Each row comes from the steps of one path. Every step used is in the known rows, and no mark comes twice. Write the path behind each row, first mark first.
Known rows
zanafa-pefa: [-36  27 -11   4   2   1 -14 -17  13   9 -15  31   9 -26 -11   5  15 -36
  22]
navoz-nuzi-gare-vati-pefa: [-24   0  17 -16  -8   3  -6 -54 -35 -19  -3  -8  13 -11  20   1  24 -25
  33]
gare-zanafa-pefa-vati-kiru: [-26  34   0   3  -9  -1 -11 -27   1  21 -42   0  -7 -27 -23  40  26 -48
  30]
kiru-vati-gare-nuzi: [-44 -20   5  10  -7   3 -14 -29 -11 -12 -45   2  28  -7  21  20   9 -37
  31]
fima-pefa-vati-gare: [-20  15  -9  -5  -6   5  -9 -48 -20  50 -68  35  -1 -37  -8  31  14 -14
  24]
nuzi-gare-vati-kiru-zanafa-pefa: [-36  14   8  -9 -10  -1 -17 -34   7   0 -15  -3   8  -1  -3  34  30 -76
  10]
fima-pefa-zanafa: [-17  27  14   3  -2  11  -5 -39   3  41 -55  25 -22 -54   0  25   6   5
  28]
navoz-nuzi-gare-zanafa-pefa: [-35   3  -6   0  -2   6  -3 -26  -8 -15   8  24  22  -7   7  -2  17 -62
  38]
gare-nuzi: [-42 -12  10  10   1   6 -11 -18 -19 -33 -15  17  19 -30  21  -9   1 -23
  38]
navoz-nuzi-gare-zanafa: [-31 -25   7   1  -3   6   6 -38 -42 -43  16  18  19 -14  17 -13  14 -53
  47]
gare-zanafa-pefa-fima: [-39  46  12   2   9   3 -15 -17  13  -8 -28  23   0 -22  12   5   3  -5
  31]
navoz-nuzi-gare-vati: [-21 -16 -10 -13  -3   3  -2 -45 -53 -25   9   5  23 -18  17 -28  18 -48
  39]
kiru-zanafa-pefa-vati: [-31  42   1  -9  -9   7 -12 -25  18  40 -22  21  -4 -32 -13  36  10 -56
   9]
navoz-nuzi-gare: [-23 -31  -9  -3  -5   1  10 -40 -53  -9   4  41  26 -33  -5 -43  17 -49
  35]
gare-vati-kiru-zanafa: [-36   2  24  -4  -8   0 -18 -40 -12 -26 -14 -23  -7 -14  -1  39  25 -59
  11]
gare-vati: [-28  12  -2  -6   4   2 -17 -36 -21 -27  -2  -7   5 -22  15   3  14 -26
  33]
kiru-zanafa-pefa: [-43  23   7   0  -3   4 -17 -21  23   3  -5  20   4 -16  -5  26  14 -59
   6]
kiru-zanafa-pefa-vati-gare-nuzi: [-43   1   7  -1 -11  15 -15 -28  -2   9 -39  12  21 -10  15  41   9 -48
  24]
fima-pefa-vati-kiru: [-15  27   0   0  -8  -6 -10 -37 -19  45 -72  16 -17 -52 -23  21  18 -19
  23]
gare-vati-kiru-zanafa-pefa-fima: [-37  47  17  -7   1   0 -22 -25  12   5 -39   1  -5 -16   4  19  14 -22
  12]
navoz-nuzi-gare-vati-kiru-zanafa-pefa-fima: [-33  29  10 -12  -3   2 -12 -32 -11   7 -29   9   7 -14   4  -4  17 -37
  15]

Write each row's path
[-24  26 -11  -9  -9   9   0 -29 -10  27  -9  24  11 -24  -3  10  11 -59
  34]  navoz-nuzi-gare-zanafa-pefa-vati
[-23  34  -7   1  -9  -3 -10 -27  -1  40 -51  10  -6 -37 -34  29  27 -43
  22]  zanafa-pefa-vati-kiru
[-28  21 -17  -3  -8   8 -10 -38  -1  44 -47  30  10 -20 -19  39  22 -37
  23]  zanafa-pefa-vati-gare
[-26   6  24 -16  -7   0 -11 -55 -21 -20 -11  -9   8  -9  23  18  25 -20
  32]  nuzi-gare-vati-pefa
[-43 -24   5   9  -2  10 -12 -30 -24 -25 -32  17  26 -15  19  12  10 -23
  39]  vati-gare-nuzi
[-34  27   5  -3   4   5  -5 -23 -10  -6 -19  31  12 -19  12 -18   6 -20
  34]  navoz-nuzi-gare-zanafa-pefa-fima
[-26  25  35   1  -9  13  -2 -45  11  19 -32   1 -17 -36  -4  46  20   1
  30]  vati-pefa-zanafa
[-27  18  23  -5 -12   0 -13 -40  -5  25 -48   5 -19 -37 -13  43  16 -48
   3]  fima-pefa-vati-kiru-zanafa
[-31  43  31 -11   3   1 -17 -40  -9 -10 -37  -2  -7 -25  22   7   9  25
  28]  gare-vati-pefa-fima
[-41  22   9   2  -7   0 -18 -23  19   6 -21   9   0 -14 -18  36  25 -63
   6]  vati-kiru-zanafa-pefa
[-32  12  23  -3 -13   1 -10 -37  -5   9 -31  -2 -12 -31 -19  44  21 -59
   6]  pefa-vati-kiru-zanafa
[-28  30  30 -16   0   0 -12 -47 -18  -8 -35   4   0 -20  25   2  12  15
  29]  nuzi-gare-vati-pefa-fima
[-21  19   1   3  -9  -4  -6 -34 -18  24 -50   8 -10 -45 -31  23  25 -34
  27]  pefa-vati-kiru
[-25   7   2   1  -2  -5 -16 -38 -26 -20 -29 -18  -2 -23  -8  16  30 -33
  32]  gare-vati-kiru
[-30  21  24 -10  -3   2 -17 -47 -10 -21 -13 -17  -2 -15  19  26  21  -7
  29]  gare-vati-pefa
[-21  14  -7  -3 -13   0  -1 -33 -21  24 -33   7   6 -24 -23  17  28 -63
  34]  navoz-nuzi-gare-zanafa-pefa-vati-kiru
[-37  -9   2   3  -7  13 -10 -31 -23   2 -43  17  21 -22  14  21   8 -26
  38]  pefa-vati-gare-nuzi
[-34   8   1  -9 -11   3 -12 -32  -7   0  -7  -1  14  -3  -6  16  29 -80
  13]  navoz-nuzi-gare-vati-kiru-zanafa-pefa
